What can hang from each mark
L: E
D: P
E: F L P Z
H: P V
F: E Q T
P: E H
Q: F
T: V
V: T

Every row comes from one small tree of marks. The marks that hang from a mark follow it in brackets, in alphabetical order. Every link used is in the known rows. Which tree was each row made from?
Known rows
L{E{F}}: [2.013,-0.836,0.437,-1.704,-0.641,0.058,0.150,-0.580,1.296,0.937,-0.290,-1.329,-0.228,-0.768,1.188,-1.033,-0.107,-0.092,-0.589,-0.176,-0.008]
H{V}: [0.515,-0.211,0.183,-0.777,-0.010,-0.248,0.910,0.255,-0.834,0.324,-0.063,-0.713,-0.353,0.949,-0.677,0.824,0.400,0.692,-0.641,-0.365,1.122]
D{P{E{Z}}}: [0.164,0.921,-0.699,-0.914,-0.111,1.200,-1.070,1.048,2.485,-1.202,1.301,-0.314,-2.064,-0.513,-0.305,-2.938,1.746,-0.495,-0.795,-1.491,-0.326]
H{P V{T}}: [0.120,-0.029,-1.413,-0.373,0.213,1.344,1.258,0.755,0.130,1.591,-0.501,-0.810,-1.823,1.059,-2.754,1.366,2.392,1.097,-1.293,-0.681,3.088]
L{E{F{T}}}: [1.827,-1.057,-0.391,-1.294,-1.369,0.327,-0.204,-0.390,2.281,1.022,-1.515,-1.367,0.998,-1.808,1.461,-1.016,2.028,0.280,-0.598,-0.501,0.901]
D{P{E{F Z} H{V{T}}}}: [2.265,1.624,-1.679,-2.755,0.682,2.010,-1.531,1.153,3.236,0.958,-0.671,-2.272,-4.261,-0.366,-2.088,-1.455,3.626,0.389,-2.126,-1.397,1.198]
L{E{F{Q T{V}}}}: [2.070,-0.339,0.962,-1.726,-0.615,0.660,0.906,0.091,3.346,0.432,-3.155,-2.931,0.309,-0.699,0.817,0.333,2.290,1.314,-1.083,-0.658,0.076]
H{P{E{L Z}} V{T}}: [0.830,-0.129,-0.790,-1.202,1.565,2.619,-2.045,2.880,1.687,-0.117,-1.351,-1.015,-3.729,-0.970,-3.028,-0.235,4.040,0.782,-1.687,-0.495,2.916]
E{F{T} P Z}: [1.267,-0.706,-0.538,-1.636,-1.984,0.653,-3.210,0.964,2.912,0.828,-2.899,-0.568,-0.187,-3.781,-0.020,-2.222,4.388,0.374,-3.088,-0.886,0.336]
D{P{E{Z} H}}: [0.225,2.382,-0.258,-1.668,0.731,1.420,-1.138,1.090,2.456,-1.071,0.640,-1.111,-3.343,0.322,-0.461,-3.008,2.400,-0.828,0.050,-1.463,-1.088]
E{F L Z}: [1.266,-0.619,0.615,-2.147,0.957,0.337,-3.703,1.657,1.457,0.588,-2.583,-0.071,-1.277,-3.093,-0.466,-1.160,1.132,-0.524,-1.841,0.564,-0.454]
D{P{E{L} H{V}}}: [0.170,2.127,0.463,-0.971,2.783,1.583,-0.705,1.693,1.314,-0.344,0.165,-1.675,-2.893,1.507,-1.397,-1.758,2.862,-0.095,-0.111,-1.168,0.499]
P{E{L} H}: [0.360,1.700,1.063,-0.147,2.527,1.282,-2.222,1.378,0.920,-1.027,-0.907,-1.075,-2.249,0.054,-0.035,-1.109,1.663,-0.546,1.102,0.237,-0.430]
L{E{Z}}: [1.853,-0.517,0.648,-2.282,-0.556,0.450,0.274,0.134,1.163,-0.192,0.204,-1.084,-1.127,-1.014,1.048,-1.780,0.618,-0.095,-0.272,0.006,-0.709]
D{P}: [-0.809,0.608,-0.687,0.072,0.278,0.487,0.579,0.010,1.126,0.455,1.053,0.128,-0.102,0.552,-0.555,-1.726,0.636,-0.442,-0.326,-1.105,-0.194]
D{P{E H}}: [-0.191,2.509,-0.253,-0.360,1.112,1.335,-0.123,0.378,1.879,-0.629,1.075,-1.195,-2.328,1.616,-0.246,-2.277,1.783,-0.761,0.818,-1.546,-0.537]
Q{F{T}}: [0.479,-0.003,-1.091,-0.383,-1.346,1.236,-0.637,0.165,1.093,0.999,-2.032,0.098,0.889,-1.153,0.615,-0.854,2.726,0.432,-0.195,-1.437,1.190]
Q{F}: [0.710,0.362,-0.324,-0.828,-0.488,0.873,-0.211,0.100,0.181,0.918,-0.787,0.236,-0.148,-0.181,0.380,-0.642,0.732,0.026,-0.242,-1.154,0.301]
D{P{E{F{Q} L Z} H}}: [0.928,2.451,0.178,-2.923,2.056,1.619,-3.836,2.161,4.234,-0.145,-2.699,-1.609,-3.652,-0.967,-0.850,-3.178,3.682,-0.836,-1.613,-1.087,-1.729]
P{E{F L Z} H{V}}: [2.163,1.233,0.972,-3.293,1.681,0.958,-3.445,2.314,1.586,-0.237,-2.498,-2.145,-3.707,-1.299,-0.815,-0.840,2.809,-0.109,-1.424,-0.237,0.337]
F{E{L P Z} Q T{V}}: [0.809,0.511,1.633,0.244,1.528,2.550,-2.940,2.208,4.203,-0.503,-4.767,-1.548,0.016,-2.636,-1.102,-1.952,5.461,1.370,-2.576,-1.002,0.097]

Write each row's tree
[0.955,-0.296,0.315,-0.383,1.257,0.891,-3.365,1.212,1.739,-0.413,-1.253,-0.524,-1.023,-1.810,-0.099,-0.795,0.954,-0.376,-0.732,-0.120,0.435] | P{E{F L}}
[1.775,-0.279,-0.274,-1.442,-1.818,0.858,-0.882,-0.043,3.852,1.254,-3.159,-1.880,0.778,-1.624,1.174,-2.113,4.448,0.855,-2.435,-1.054,0.065] | L{E{F{Q T} P}}
[0.624,-0.538,-0.638,-0.300,-1.562,0.562,-2.181,0.262,2.379,1.225,-2.473,-0.470,0.745,-2.554,0.126,-1.405,3.657,0.382,-2.395,-0.941,0.919] | E{F{T} P}
[1.659,1.881,0.910,-3.078,1.756,1.175,-4.510,2.169,3.277,-0.666,-3.801,-1.747,-3.391,-1.627,-0.297,-1.594,3.042,-0.532,-1.152,-0.079,-1.437] | P{E{F{Q} L Z} H}
[0.189,0.317,0.634,-1.938,1.084,1.640,-1.818,2.727,0.989,-0.877,-1.164,-0.669,-3.390,-0.216,-2.010,-1.079,3.394,0.076,-1.221,-0.944,1.835] | H{P{E{L Z}} V}
[0.829,0.452,1.505,-0.054,2.002,2.048,-2.179,2.003,3.523,-0.606,-4.604,-1.365,0.150,-2.272,-0.830,-0.675,3.818,1.131,-1.134,-0.515,0.280] | F{E{L Z} Q T{V}}
[0.238,-0.062,-0.906,0.237,1.845,2.567,-0.914,2.267,1.150,0.277,-0.923,-0.969,-2.725,0.271,-2.927,0.537,3.435,0.795,-1.001,-0.560,3.342] | H{P{E{L}} V{T}}
[2.018,1.019,-0.291,-1.653,2.589,2.175,-2.402,2.204,1.431,-0.195,-1.724,-2.017,-4.023,-1.045,-2.012,-0.247,3.558,0.709,-0.830,0.478,1.164] | P{E{L Z} H{V{T}}}
[0.748,0.981,0.323,-0.643,-0.188,1.360,-2.188,0.701,3.085,-0.144,-2.303,-0.474,-0.282,-1.059,-0.284,-2.798,3.193,0.408,-2.519,-1.243,-0.755] | F{E{P Z} Q}
[1.621,1.089,0.953,-2.044,2.131,0.923,-2.445,1.583,0.883,0.016,-1.841,-2.052,-2.693,-0.015,-0.856,-0.037,2.148,0.030,-0.703,-0.212,0.884] | P{E{F L} H{V}}
[1.697,1.733,0.071,-1.274,-0.771,2.692,-2.742,0.642,3.101,1.084,-3.624,-0.903,-0.672,-2.072,0.471,-3.871,5.934,0.312,-1.616,-2.197,0.387] | Q{F{E{P{H} Z} T}}
[-0.267,-0.256,-0.389,-0.124,0.268,1.810,-3.123,1.931,2.834,-0.064,-2.855,-0.393,-0.928,-1.989,-0.921,-1.170,4.222,-0.362,-0.874,-1.129,2.220] | H{P{E{F{T} L}}}
[0.298,0.192,-1.506,-0.076,0.118,2.157,0.524,1.099,1.037,0.184,0.172,-1.169,-2.581,1.210,-2.557,0.780,2.758,0.964,-0.787,-1.257,3.450] | H{P{E} V{T}}
[1.290,0.748,0.494,-2.023,0.471,1.262,-4.765,1.942,2.867,1.228,-4.522,-1.064,-1.603,-3.821,-0.389,-2.559,5.637,-0.178,-2.560,-0.012,-0.546] | E{F{T} L P{H} Z}
[1.494,0.157,1.041,-1.718,1.230,1.787,-3.642,2.587,4.311,-1.141,-4.703,-2.241,-1.725,-3.034,-0.605,-0.391,4.054,0.884,-1.883,-0.498,0.150] | P{E{F{Q T{V}} L Z}}
[-0.234,0.525,0.988,-0.534,1.242,2.249,-2.003,2.423,3.858,-0.572,-4.345,-1.868,-1.600,-0.918,-1.511,0.266,4.743,0.760,-1.192,-1.405,1.575] | H{P{E{F{Q T{V}} L}}}
[0.934,1.425,1.162,-1.517,2.113,1.499,-3.237,2.030,1.456,-1.312,-1.394,-0.976,-3.229,-1.221,-0.216,-1.898,2.325,-0.712,0.361,0.220,-0.950] | P{E{L Z} H}
